What can hang from each mark:
j_286: j_6 j_158 j_172
j_6: j_286
j_158: j_224 j_269 j_285 j_286
j_220: j_158
j_285: j_158
j_410: j_286 j_420
j_172: j_224
j_269: j_158
j_224: j_6 j_158 j_172
j_713: j_224

Each row was made from one small tree. Brackets hold a mark, then the marks that hang from it, in the order of their numbers. Every link used is in the known rows. Write each row's tree.
Known rows:
[j_220 [j_158 [j_224 j_172] j_285 j_286]]: [ 2.37  0.97 -1.50  2.03 -1.66  0.82 -2.22  0.62 -1.54  1.04  3.21  1.98
  1.11 -1.41 -1.58 -0.77 -3.79 -0.06 -2.13 -0.69  0.29  2.24  2.46]
[j_220 [j_158 [j_224 j_172] j_269 j_286]]: [ 2.63  1.51 -1.98  1.51 -1.53  0.78 -2.64 -0.01 -2.36  0.41  3.46  2.33
  0.92 -1.64 -1.78 -0.26 -3.71 -0.75 -2.34  0.10  1.00  2.64  2.17]
[j_286 j_6 j_158]: [ 4.10  1.19 -0.98  1.69 -0.05 -0.54 -2.21  1.19 -3.03  0.94  2.70 -0.10
 -1.03 -1.06 -3.48  0.16 -3.23 -0.30  1.16 -0.50  0.45  1.75 -0.95]
[j_6 [j_286 j_158 [j_172 j_224]]]: [ 4.30  1.51 -0.22  2.35 -0.25  1.29 -1.82  2.36 -3.55  1.56  2.50 -0.47
 -0.54 -1.36 -0.79 -0.11 -2.90  0.80 -0.40 -0.77  0.36  1.65  0.55]
[j_286 [j_158 j_269] [j_172 [j_224 j_6]]]: [ 3.61  2.38 -1.50  1.73 -0.33  0.87 -2.33  1.18 -4.02  1.68  1.62 -1.22
 -0.06 -2.22 -2.05 -0.44 -3.25 -1.54 -0.05  0.31  0.78 -0.09  0.22]
[j_172 j_224]: [ 3.29  0.72 -0.19  1.94  0.54  0.65 -1.87 -0.13 -2.40  1.20  0.27 -1.16
 -2.06 -0.76 -1.69  0.43 -1.74  0.66 -0.44  0.02 -0.59 -0.19  0.16]
[j_158 [j_224 j_172] j_269 j_285 [j_286 j_6]]: [ 5.38  1.36 -2.03  1.89 -1.77  0.99 -2.02 -0.25 -3.81  1.15  2.53  2.98
  0.79 -1.52 -3.43 -0.68 -3.11 -2.12 -1.58 -0.67  3.31  2.38  1.72]
[j_158 j_224 [j_286 j_6]]: [ 5.28  1.14 -1.80  2.02 -0.95  0.28 -2.59  0.65 -3.37  0.19  2.78  1.70
 -2.99 -1.10 -3.06  0.92 -2.11  0.12 -0.84 -0.31  0.93  3.63 -0.16]
[j_410 [j_286 j_6 [j_158 j_224] j_172]]: [ 2.50  1.86 -1.01  2.48 -2.13  1.08 -2.37  0.83 -3.15  0.83  4.38 -0.03
 -0.18 -1.69 -3.06 -0.59 -2.91  0.11 -0.14  0.03  1.65  3.66  0.75]
[j_713 [j_224 j_158]]: [ 2.75  2.37  0.44  1.63  0.24  1.23 -1.64 -0.64 -1.18  0.58  1.36 -1.65
 -1.10 -1.55 -2.23  1.34 -1.65  0.91  0.29  0.48 -0.91  0.21 -0.22]
[j_220 j_158]: [-0.31  0.73 -0.85  1.25 -0.27 -0.10 -2.03  0.01 -1.07  1.12  2.62 -0.34
 -0.29 -1.14 -1.60  0.22 -3.25  0.71 -0.31  0.08 -0.85  1.35  1.19]
[j_410 [j_286 [j_158 j_269 j_285]] j_420]: [ 0.02  0.03 -0.43  2.30 -1.01  0.45 -1.52  1.32 -0.59  1.32  1.56  0.28
  1.49 -1.65 -3.57 -0.36 -3.05 -0.55  0.79 -1.28  2.43  2.06  1.72]
[j_6 [j_286 [j_158 j_269 j_285] [j_172 j_224]]]: [ 3.36  1.58 -0.79  2.11 -0.22  1.53 -1.57  1.71 -3.93  2.37  2.20  0.47
  1.05 -1.75 -1.27 -0.85 -3.60 -0.88 -0.39 -1.06  2.00  1.26  1.52]
[j_220 [j_158 [j_224 j_6] j_269 j_285 j_286]]: [ 1.81  1.58 -3.27  1.20 -1.05  0.26 -2.45  1.08 -2.69  1.03  2.84  1.85
 -0.87 -2.35 -2.39 -0.22 -3.98 -1.54 -1.20 -0.36  1.20  3.34  1.42]
[j_713 [j_224 j_158 j_172]]: [ 3.89  2.53  0.96  1.84 -0.57  1.65 -1.39 -0.81 -1.20  0.60  1.47 -1.50
  0.61 -1.48 -2.00  0.69 -1.78  0.65 -0.45  0.50 -0.58 -0.62  0.59]
[j_410 [j_286 j_6 j_158 j_172] j_420]: [ 1.29  0.80 -0.51  2.42 -1.80  0.25 -1.62  1.63 -1.61  1.28  3.68 -0.98
  1.17 -1.55 -3.64  0.22 -2.85  0.44  0.79 -0.76  2.01  2.34  0.88]
[j_172 [j_224 [j_6 [j_286 j_158]]]]: [ 6.18  1.59 -1.26  1.95  0.52  0.41 -1.79  3.20 -4.17  0.84  0.95 -1.16
 -3.64 -1.59 -1.65  0.47 -2.51  0.47  0.25 -0.74 -0.17  2.09 -1.24]
[j_286 j_6 [j_158 j_224 j_269 j_285]]: [ 3.31  1.74 -2.11  1.70 -0.90 -0.07 -2.67  0.18 -3.49  1.44  2.41  1.60
 -0.69 -1.50 -4.01 -0.71 -4.12 -2.14  0.29 -0.71  2.46  2.32  0.05]
[j_286 [j_158 j_285]]: [ 1.80  0.57 -0.14  2.16 -0.20  0.27 -1.99  1.17 -1.54  1.57  1.38  0.21
  0.24 -1.19 -2.44 -0.72 -3.34 -0.27  0.85 -1.03  0.01  0.63  0.69]
[j_285 [j_158 j_269 [j_286 j_6 j_172]]]: [ 3.82  0.36 -2.23  1.45 -0.11  0.80 -2.15 -0.74 -2.82  2.18  3.57  1.44
  2.55 -1.78 -2.91  0.24 -3.63 -0.45  0.04  0.92  2.07  1.34  1.85]
[j_224 [j_158 j_285 j_286] j_172]: [ 4.37  1.63 -0.94  2.40 -1.51  1.35 -1.44  1.04 -1.55  1.18  2.25  0.51
  1.81 -1.52 -1.54 -0.32 -2.12 -0.31 -0.16 -0.73  0.50 -0.06  1.33]
[j_285 j_158]: [ 1.63 -0.49 -0.43  1.91  0.20  0.51 -2.09 -0.78 -0.49  1.82  1.16 -0.12
  0.25 -0.98 -2.14  0.20 -3.07  1.33  0.58  0.77 -0.32  0.38  1.37]
[j_269 [j_158 j_286]]: [ 3.91  0.64 -1.49  2.69 -0.62  1.05 -2.52  0.68 -1.41  1.50  1.31  0.47
 -0.37 -0.90 -1.74 -0.23 -2.52  0.86 -0.03  0.05 -0.22  1.91  1.35]
[j_286 j_6 [j_158 j_269 j_285] [j_172 j_224]]: [ 3.70  2.04 -1.78  1.75 -0.10  0.62 -1.91 -0.01 -4.43  2.75  2.75 -0.19
  2.00 -1.79 -3.09 -1.07 -4.15 -2.25  0.09 -0.39  2.29 -0.19  0.70]
[j_158 j_285 [j_286 j_6 j_172]]: [ 3.34  0.80 -1.19  1.91 -0.87  0.82 -1.39  0.72 -3.15  2.09  3.34  0.95
  1.29 -1.53 -2.64 -0.18 -2.56 -0.56 -0.15 -0.73  1.65  1.43  1.67]

Write each row's tree:
[ 3.66  1.29 -0.30  2.44 -0.26  1.45 -1.51  2.28 -3.43  2.24  2.18 -0.18
  0.36 -1.46 -0.91 -0.74 -3.27  0.33 -0.30 -1.25  0.83  1.26  1.17] | [j_6 [j_286 [j_158 j_285] [j_172 j_224]]]
[ 3.18  1.18 -1.23  2.39 -2.34  0.29 -2.09  0.90 -2.07  0.38  2.88  0.71
  0.47 -1.48 -4.36 -0.09 -3.29 -0.80 -0.35 -0.73  3.28  3.25  0.78] | [j_410 [j_286 j_6 [j_158 [j_224 j_172] j_269]] j_420]
[ 3.39  1.98 -2.02  1.66 -0.50  0.80 -2.14  0.61 -2.33  0.60  2.45  0.69
 -0.29 -1.82 -2.04  0.87 -1.78 -0.79  0.46  0.10  0.83  1.18  0.24] | [j_224 [j_158 j_269 j_286]]
[ 3.49 -0.37 -1.58  1.62  0.52  0.78 -2.28 -0.42 -1.63  1.52  1.97  1.70
  1.41 -1.48 -2.43  0.40 -3.18  0.12  0.06  0.66  1.04  1.40  1.73] | [j_285 [j_158 j_269 j_286]]
[ 0.26  1.33 -0.47  1.91 -1.06  1.07 -2.03  0.28 -2.25  2.39  2.30  0.47
  2.77 -1.91 -2.22 -1.34 -3.66 -1.68  0.26 -0.42  1.63 -0.01  2.17] | [j_286 [j_158 j_269 j_285] j_172]
[ 0.87  1.37 -0.85  1.74 -1.88  0.50 -2.46 -0.27 -1.25  0.69  2.66  0.46
 -0.18 -1.10 -1.45 -0.44 -3.61  0.46 -1.86  0.13 -0.35  1.60  1.79] | [j_220 [j_158 [j_224 j_172]]]
[ 2.77 -0.21 -0.82  2.20 -0.25  1.24 -2.15 -0.08 -1.16  1.95  2.72  0.67
  2.03 -1.46 -1.60  0.22 -2.98  1.25 -0.20  0.73  0.03  0.90  2.29] | [j_285 [j_158 [j_286 j_172]]]
[ 1.85  2.19 -1.90  1.92 -1.30  1.47 -1.77  0.33 -2.25  1.91  2.95  0.71
  2.13 -2.20 -1.69 -0.09 -2.30 -1.50  0.17 -0.13  1.66  0.24  1.83] | [j_224 [j_158 j_269 j_285 [j_286 j_172]]]
[ 3.21  2.48 -2.66  1.65 -1.22  0.96 -1.70  0.26 -3.29  2.03  3.83  0.75
  1.90 -2.19 -2.63  0.07 -2.66 -1.89  0.56 -0.24  2.43  0.72  0.98] | [j_224 [j_158 j_269 j_285 [j_286 j_6 j_172]]]
[ 5.25  2.71 -1.28  1.87 -1.93  0.99 -1.23  2.79 -2.91  0.55  1.89 -1.20
 -1.72 -1.94 -1.15  0.43 -1.82  0.30  0.51 -0.40  0.57  1.51 -0.33] | [j_224 [j_6 j_286] j_158 j_172]
[ 4.95  3.00 -1.85  1.44 -1.87  1.07 -1.30  2.13 -3.51  0.71  1.93 -0.52
 -0.96 -2.28 -1.50  0.23 -2.10 -0.94  0.41 -0.13  1.82  1.50  0.01] | [j_224 [j_6 j_286] [j_158 j_269] j_172]
[ 2.42  0.34 -0.74  2.28 -1.02 -0.38 -1.64  1.83 -1.42  0.63  2.84 -0.60
 -0.34 -1.23 -4.19  0.60 -2.72  0.59  1.19 -1.10  1.70  3.01 -0.07] | [j_410 [j_286 j_6 j_158] j_420]
[ 2.64  1.29  0.07  2.21 -1.03  1.10 -1.80  2.36 -2.83  1.39  3.04  0.16
 -0.15 -1.47 -1.04 -0.16 -2.86  0.86  0.15 -0.86  0.63  2.38  1.01] | [j_6 [j_286 j_158 j_172]]
[ 0.88  1.99 -3.12  1.38 -1.80  0.86 -2.43  0.84 -2.88  1.58  3.56  1.50
  0.51 -2.63 -1.92 -0.57 -4.05 -1.63 -1.56 -0.08  1.49  2.79  2.32] | [j_220 [j_158 [j_224 j_6] j_269 j_285 [j_286 j_172]]]
[ 1.57  0.25 -1.46  1.86 -0.60  0.85 -2.88 -1.73 -1.15  1.57  1.14  1.24
 -0.42 -1.30 -2.50  0.06 -3.50  0.01 -0.41  1.10  1.11  1.30  1.65] | [j_285 [j_158 j_224 j_269]]
[ 4.21  1.71 -1.85  3.02 -2.68  1.68 -2.15  1.43 -2.16  2.04  0.44  0.30
 -1.40 -1.33 -1.51 -1.51 -3.40  0.01 -0.74 -0.54  1.27  2.54  1.83] | [j_269 [j_158 [j_224 [j_6 j_286] j_172] j_285]]
[ 5.68  1.01 -1.40  2.36 -1.80  0.87 -1.94  0.46 -3.16  1.02  2.58  2.25
 -0.15 -1.13 -3.00 -0.48 -2.76 -0.71 -1.44 -0.98  1.84  2.33  1.38] | [j_158 [j_224 j_172] j_285 [j_286 j_6]]
[ 5.10  3.16 -0.53  1.33 -0.71  1.85 -0.73  1.14 -3.10  1.10  1.27 -0.76
  0.25 -2.52 -2.16  0.32 -2.45 -0.88 -0.10 -0.26  1.64  1.05  0.61] | [j_713 [j_224 [j_6 j_286] [j_158 j_269 j_285] j_172]]
[ 2.89  1.72 -2.83  1.39 -1.77  0.65 -2.22  0.94 -2.78  1.03  2.90  1.98
  0.68 -2.28 -2.17 -0.75 -4.13 -1.67 -1.85 -0.39  1.52  2.67  2.12] | [j_220 [j_158 [j_224 j_6 j_172] j_269 j_285 j_286]]
[ 2.17  2.90 -2.02  1.79 -1.00  1.36 -1.67  0.22 -3.22  2.35  1.34 -1.95
 -0.04 -2.37 -1.54 -0.26 -2.40 -1.53  0.18  0.39  1.04 -1.22  0.64] | [j_286 [j_172 [j_224 j_6 [j_158 j_269 j_285]]]]
[ 3.36  1.73 -0.61  2.15 -1.66  0.81 -2.86  0.17 -2.43  0.54  1.67  1.39
  0.09 -1.38 -2.54 -0.84 -3.43 -1.21 -0.94 -0.16  1.26  1.35  0.94] | [j_286 [j_158 [j_224 j_172] j_269]]
[ 1.86  1.32 -0.55  1.90 -0.97  1.34 -1.55  1.78 -3.14  2.17  2.76  1.08
  1.51 -1.83 -1.53 -0.92 -3.55 -0.82  0.15 -1.13  2.24  1.95  2.05] | [j_6 [j_286 [j_158 j_269 j_285] j_172]]
[ 4.55  1.68 -0.62  2.15 -1.51  1.13 -2.30  1.82 -3.32  0.51  2.25  1.92
 -0.91 -1.36 -1.77 -0.49 -3.29 -0.37 -0.94 -0.87  1.91  3.24  0.87] | [j_6 [j_286 [j_158 [j_224 j_172] j_269]]]
[ 4.37  3.40 -1.23  1.31 -0.32  1.63 -1.70  0.60 -3.00  0.65  2.38 -1.06
 -0.26 -2.92 -2.34  1.36 -1.80 -0.74 -0.04  0.79  0.51  1.02  0.17] | [j_713 [j_224 j_6 [j_158 j_269 [j_286 j_172]]]]
[-0.73  0.93 -1.44  1.70 -1.25  0.24 -2.36 -0.31 -0.94  1.49  2.37  0.66
 -0.71 -1.28 -1.79 -0.51 -3.89  0.10 -1.09 -0.39 -0.11  1.93  1.76] | [j_220 [j_158 j_224 j_285]]
[ 0.62  0.70 -0.55  2.63 -1.10  1.25 -1.47  0.91 -1.49  2.14  1.86 -0.73
  2.57 -1.92 -2.80 -0.74 -3.20 -0.74 -0.21 -0.86  2.48  0.64  2.30] | [j_410 [j_286 [j_158 j_269 j_285] [j_172 j_224]] j_420]
[ 2.22  1.49 -0.88  1.97 -1.01  0.31 -1.83  0.85 -3.00  2.40  3.35 -0.12
  1.72 -1.54 -3.00 -0.95 -3.75 -0.98  0.83 -0.72  1.35  0.64  0.83] | [j_286 j_6 [j_158 j_285] j_172]
[ 2.88  1.68 -3.24  1.06 -0.75 -0.17 -2.75  0.03 -3.37  0.53  4.24  2.20
 -0.86 -1.68 -2.93  0.51 -3.87 -0.99 -1.38  0.05  1.49  3.90  0.74] | [j_220 [j_158 j_224 j_269 [j_286 j_6]]]
[ 4.27 -0.03 -1.10  2.34  0.43  1.41 -2.18 -0.17 -1.86  2.09  2.19  0.15
  1.59 -1.39 -1.34  0.23 -2.95  1.18 -0.69  0.79 -0.20  0.18  1.93] | [j_285 [j_158 [j_286 [j_172 j_224]]]]
